Each row was made from one walk, in order. Every step used is in the known rows, and no mark comes twice. Write each row's walk.
Known rows:
sifu/poka/vofo/vutosub/vevut: [ 2.24  0.15 -2.72  1.34 -1.97 -1.03  1.34 -2.40 -0.01  1.02  3.39  0.14
 -0.36  1.08  1.23  3.95  4.07 -3.25 -3.24 -0.52 -0.78 -2.89  0.63 -2.47
 -1.36]
vutosub/vofo: [-0.34 -1.29 -0.79 -2.07 -0.41  1.76  2.58 -3.86  1.96  1.69  0.12 -0.22
 -3.69  0.65  4.68 -1.23  0.68 -2.54 -3.76 -0.22  1.49 -1.27  2.62  1.40
 -3.41]
totir/vutosub/vofo: [-2.03 -0.68  0.18  0.09 -1.30  1.29  1.24 -3.13  1.82  1.18  2.39 -1.63
 -0.38  1.31  1.25 -0.66 -0.50 -2.99 -3.60 -3.05  2.78  0.26  2.51 -0.58
 -3.69]
vevut/vutosub/sifu/poka/ruru: [-0.99 -3.07 -0.91 -2.60 -0.65  0.58  2.70 -0.17  2.25  4.27 -0.67  5.10
  0.21 -2.74  1.56 -0.80 -0.02 -2.29  1.05  1.75 -0.43 -0.14 -0.90  1.06
  0.70]
vevut/vutosub/vofo: [-1.52 -1.34 -0.75 -1.08 -2.45  1.42  0.80 -2.05  3.18  3.04 -2.40  2.32
 -1.91  0.55  5.97 -1.64 -0.20 -2.76 -2.31  0.37  1.37 -0.78  2.43  3.49
 -1.61]
totir/bufoz: [-1.65  1.77 -2.23 -1.72  0.12  3.74  1.52 -6.24  4.67 -1.03  0.89 -2.98
  0.55 -0.28 -0.33 -2.24 -0.21 -2.37 -0.20 -1.58 -1.91  0.11  0.43 -2.62
 -7.38]
bufoz/totir: [-1.28 -0.90 -4.00 -1.38  2.30  0.02  0.74 -4.45  5.85 -2.95 -1.79 -2.29
 -2.66 -0.68  4.63 -2.32 -0.44  1.65 -0.32 -0.53 -2.27  1.35 -1.03  0.52
 -2.72]
vofo/vutosub/sifu/poka: [ 1.01 -2.80 -0.81 -0.50 -0.33 -1.08  1.17 -1.83  1.42  0.37  0.87  1.47
  1.13 -0.15 -0.80  2.01  2.90 -2.64  1.33  2.69 -1.59  0.33  1.49 -0.35
 -1.59]
poka/vutosub: [ 1.19 -0.57 -0.38 -3.57 -1.04  0.38 -1.75 -0.66  5.84 -2.98  0.00  1.16
 -3.65 -0.81  3.79  0.18 -0.22 -2.35 -1.73 -0.81 -1.65 -1.95 -0.94  0.07
 -5.84]
vevut/poka/vutosub: [ 0.30 -0.60 -0.88 -2.81 -3.62  0.21 -0.79  0.08  5.38 -1.96  0.87  2.89
 -6.16 -1.46  2.96 -1.17 -1.63 -3.00 -0.21  1.04 -2.30 -1.18 -2.05  1.02
 -2.97]
sifu/vutosub/vevut/poka/vofo: [-2.34  1.92 -1.49  2.70 -0.91  0.41 -1.01 -0.71  2.71 -0.17  3.74 -1.41
 -1.24  0.79  1.39  1.13  1.96 -3.64 -2.00 -2.50 -0.89 -2.42  0.06  0.21
 -0.70]
ruru/poka: [ 1.36  0.05 -4.36 -1.66 -0.91  0.29 -0.05 -4.95  1.71 -1.64  2.98  1.22
 -0.48 -0.65  3.61 -2.72 -0.40 -0.31 -0.03  0.99 -1.67 -1.14  0.11 -2.03
 -3.70]
bufoz/totir/poka: [-2.19 -1.14 -4.46 -1.07  0.80 -1.24  1.56 -4.18  2.75 -1.18  0.76 -1.99
 -2.18 -1.25  3.24 -3.08 -1.67  1.91  0.54 -2.84 -1.33  3.42 -1.64 -0.61
 -1.08]
vevut/poka: [ 0.02 -0.95 -3.02 -1.83 -2.89  1.65  1.71 -3.90  3.82 -0.19  1.33  0.12
 -5.23 -0.44  2.65 -3.01 -2.32 -2.74  0.42  1.72 -2.51  0.58 -1.20  0.99
 -3.17]
vofo/vutosub/vevut/poka/totir/bufoz: [-2.56  2.50 -0.13  0.71 -1.29 -1.45  1.98 -0.18  4.31 -1.74 -0.43  0.38
 -0.77 -2.95 -0.93  1.69  2.05 -3.39 -0.74 -0.34 -4.23 -0.84  0.81 -0.13
 -0.01]
ruru/poka/totir/vutosub: [ 0.71  0.39 -2.00 -1.75 -0.50 -2.53  0.58 -1.76  1.75 -2.82  4.71  2.12
  0.64 -2.59  1.06 -1.85 -1.11  0.38 -0.51 -0.75 -1.50 -1.48  0.63 -5.03
 -1.81]
bufoz/totir/vutosub/vevut/poka: [-5.79  1.57 -3.13  3.47 -0.07 -0.82  0.46 -1.98  4.52 -1.64  0.49 -2.47
 -0.57 -1.02  1.67 -1.14 -1.27 -0.80 -1.10 -3.66 -0.95  2.33 -1.67  1.85
  1.95]
vofo/vutosub/vevut: [-0.52  0.98 -1.30  1.19  0.05 -0.71 -0.46 -2.12  3.74 -1.57 -1.64 -1.73
  0.04 -0.11  2.28  2.34  2.62 -3.81 -2.35 -1.20 -3.01 -0.05  1.07  2.14
 -2.95]
poka/vofo/vutosub: [ 3.22 -0.95  0.95 -1.91 -1.57 -0.04 -0.23 -1.87  4.43 -1.64  0.67 -0.82
 -3.48  0.80  3.76  0.94  1.50 -1.42 -2.91  1.36 -0.59 -2.02  1.08 -2.62
 -6.22]
poka/vofo/vutosub/vevut: [ 1.07  1.02  0.88  0.52 -1.02 -0.55  0.14 -1.01  3.43 -0.68  0.26 -1.04
 -2.39  0.36  4.25  2.26  2.73 -2.72 -4.55 -0.47 -0.48 -2.83  1.43 -0.41
 -3.76]
vutosub/sifu: [-0.92 -1.59  0.34 -2.51  1.10  1.53  2.11 -2.57  3.57  0.74 -0.25  0.13
 -1.96 -0.91  3.14 -2.83 -0.81 -1.85  0.07  2.03 -0.31  0.10  1.33  1.89
 -4.20]

Write each row's walk:
[-2.50 -1.55 -0.99  1.27  1.03 -1.31  1.65 -1.49  2.27  0.04  3.23 -0.25
  0.57 -0.06  0.77 -0.52  0.15  1.33 -0.61 -1.17  2.15  0.31 -0.02 -2.82
  0.60] : bufoz/totir/vutosub/sifu/poka/vofo
[ 4.01 -1.87 -2.49 -0.80 -2.52 -0.65  1.10 -3.18  0.84  0.20  3.80  0.28
 -1.45  1.49  0.79  2.78  3.07 -2.03 -1.76  1.14 -0.98 -2.25  0.39 -4.47
 -3.47] : sifu/poka/vofo/vutosub
[ 2.08  0.09 -2.99 -3.68  0.34 -2.12  1.66 -2.49  1.94 -2.72  2.86  3.17
 -1.90 -2.94  3.53 -2.49 -0.26  1.02 -0.28  1.50 -2.89 -2.62  0.58 -3.36
 -1.88] : ruru/poka/totir
[ 0.10 -2.11  1.62 -1.44  0.38 -0.43  0.22 -0.99  4.24 -1.08 -1.61  0.53
 -0.41 -0.62  1.57  0.28  1.30 -2.08  0.39  2.79 -1.55  0.75  1.92  1.32
 -3.86] : vofo/vutosub/sifu
[-1.59 -2.07  1.06 -0.23  0.36 -3.06  1.42  0.11  2.68 -0.51  0.60  0.28
 -2.35 -1.60  3.29 -1.23  0.11  2.49 -0.20 -0.36  1.13  1.64  0.13 -1.48
  0.44] : bufoz/totir/poka/vofo/vutosub/sifu
[-2.33  1.00 -1.91 -1.28 -0.69  1.08  3.43 -1.13  3.47  1.93  0.11  1.04
 -4.79 -3.70  2.36 -0.70 -0.52 -3.68 -2.61 -1.57 -2.34 -0.62 -2.48  2.42
  0.01] : vutosub/vevut/poka/ruru
[-1.20 -2.35 -2.20 -0.62 -1.79  0.49  1.33 -1.82  1.69  3.48 -0.07  3.84
  1.34 -0.25  2.35 -1.34 -0.15 -2.95  1.89  2.32 -0.46  0.09  0.62  2.54
 -0.08] : vevut/vutosub/sifu/poka
[-0.62 -1.37  0.50  0.34 -1.44  0.32  1.93 -1.82  0.16  2.42  5.87  0.24
  1.19  0.92 -1.05 -0.23 -0.12 -2.33 -1.13 -0.74  2.87 -0.87  1.02 -3.39
 -2.53] : totir/vutosub/sifu/poka/vofo
[-1.12  2.02 -1.31  0.67 -2.75  0.88  2.30 -1.87  2.47  1.69  2.07  0.03
 -5.35 -0.44  4.70 -1.08 -0.47 -3.63 -3.59 -0.41 -0.44 -2.50 -0.52  2.11
 -1.03] : vutosub/vevut/poka/vofo
[ 0.18 -3.03 -1.11 -3.74  1.52  0.94  4.69 -1.67  0.88  3.11  2.00  3.05
 -1.33 -2.98 -0.38 -0.33  1.03 -1.61  0.04  1.19 -0.44 -0.68 -0.78 -1.29
 -1.06] : vutosub/sifu/poka/ruru
[ 0.10  0.80 -4.04 -0.15 -1.31 -0.65  0.10 -1.31  0.96  0.06  2.75  1.89
 -0.43 -0.40  1.29  3.34  2.77 -4.14 -2.31 -2.61 -1.69 -3.06 -1.34  0.27
 -0.82] : sifu/poka/vutosub/vevut
[-1.60 -0.89 -1.13  0.20  1.33  1.19 -0.70 -2.58  2.46 -0.05  1.78 -1.63
  0.15  1.87  1.22  0.99  3.16 -2.70 -2.08 -2.20  0.74 -1.29  2.91 -0.27
 -2.97] : sifu/vutosub/vofo
[-2.44  1.69 -3.34  0.88 -1.83  1.21  1.98 -3.01  2.64  1.05  0.78 -0.57
 -3.47 -1.02  3.23 -1.48 -0.71 -4.24 -1.62 -0.76 -2.41 -0.50 -0.86  3.80
 -0.69] : vutosub/vevut/poka
[ 0.11 -2.42 -2.61 -1.60  0.12  0.83  3.11 -3.47  0.35  2.43  2.65  1.48
 -0.05 -0.23  0.45 -0.89  0.65 -2.51  0.91  2.02 -0.44 -0.42  0.81  0.10
 -1.99] : vutosub/sifu/poka
[ 1.23 -1.76 -2.12 -2.06 -2.22 -0.27  0.91 -1.22  0.42  1.17  2.98  3.49
 -2.35  0.43  1.72  2.73  2.66 -3.17 -2.82 -1.00  0.96 -3.21  0.60 -0.83
 -0.95] : sifu/poka/vutosub/vofo
[-1.81 -1.63 -1.35  0.52 -0.71  0.40  1.66 -2.71  0.48  1.79  4.56 -0.12
  2.91  0.41 -2.33 -0.38 -0.37 -3.02  0.46 -1.07  1.04  0.94  0.86 -1.67
 -2.29] : totir/vutosub/sifu/poka
[ 1.06 -3.56  0.24 -2.48  0.73 -1.02  2.49 -0.22  2.13  1.17  0.24  2.93
  0.03 -2.47 -1.51  2.40  3.00 -2.00  0.23  2.11 -1.56  0.16 -0.07 -1.64
 -0.97] : vofo/vutosub/sifu/poka/ruru
[ 0.34 -1.79 -2.19 -1.42 -1.01 -1.55  4.00 -1.98 -1.04  1.63  5.14  1.76
 -0.33 -0.44 -1.02  1.40  1.42 -2.31 -2.39 -1.96  0.64 -1.74  1.81 -3.92
  0.18] : sifu/poka/totir/vutosub/vofo
[-0.94 -1.06  0.61 -2.65 -2.72 -1.06  0.72  0.40  0.57  1.27  2.60  2.67
 -3.97 -1.03  3.14 -0.20 -0.22 -2.34 -2.67 -3.43  2.15 -0.44  0.63 -0.01
 -1.83] : totir/poka/vutosub/vofo
[ 1.54  1.75 -0.87  1.20 -1.75 -1.87 -0.89 -1.34  1.12 -1.36  2.86  1.77
 -0.20 -0.54  4.06  1.30  2.74 -0.93 -3.14  0.50 -0.37 -3.55  1.47 -2.48
 -1.36] : ruru/poka/vofo/vutosub/vevut
[ 1.63 -3.02  0.29 -2.21  0.41 -2.97  2.56  0.13  1.64 -0.54  0.72  3.10
 -0.08 -2.05 -0.81  2.20  2.90 -1.61  0.98  3.15 -2.54 -0.87  1.88 -1.54
 -0.07] : vofo/vutosub/sifu/poka/totir
[ 0.00 -0.69 -1.12 -3.06 -2.51 -0.82 -0.55 -0.67  2.30 -0.89  2.86  1.23
 -3.05 -1.47  2.17 -1.13 -1.50 -2.20 -0.66 -3.36 -0.71  0.68 -1.58 -1.11
 -4.11] : totir/poka/vutosub
[-2.16 -1.77  0.44 -1.49 -0.91  1.04  0.43 -1.00  4.45  2.06 -2.69  2.73
 -0.36 -0.79  4.69 -2.91 -1.53 -2.50  1.00  2.46 -0.20  0.47  1.09  4.08
 -2.25] : vevut/vutosub/sifu
[-0.58 -0.95  0.81 -2.47 -3.96  0.21  0.46  0.99  3.76  0.23  0.64  4.26
 -6.99 -0.91  3.91 -0.28 -0.57 -3.40 -2.32  0.81  0.54 -2.19  0.01  2.15
 -0.66] : vevut/poka/vutosub/vofo
[ 0.19 -0.41  0.70 -2.43 -0.72 -1.39 -1.69  0.89  2.67 -2.15  2.16  5.72
 -0.66 -2.38  3.47 -1.17  0.14 -0.48  0.27  1.97 -0.03 -2.90  0.25 -0.61
 -1.55] : ruru/poka/vutosub/sifu
[-0.37 -1.31 -1.28 -0.36 -0.40 -2.76  0.73 -1.63  3.16 -1.77  0.99 -1.18
 -3.04 -0.71  3.63 -0.78  0.14  2.43 -1.08 -1.84 -0.19  1.76 -0.76 -2.77
 -1.03] : bufoz/totir/poka/vofo/vutosub
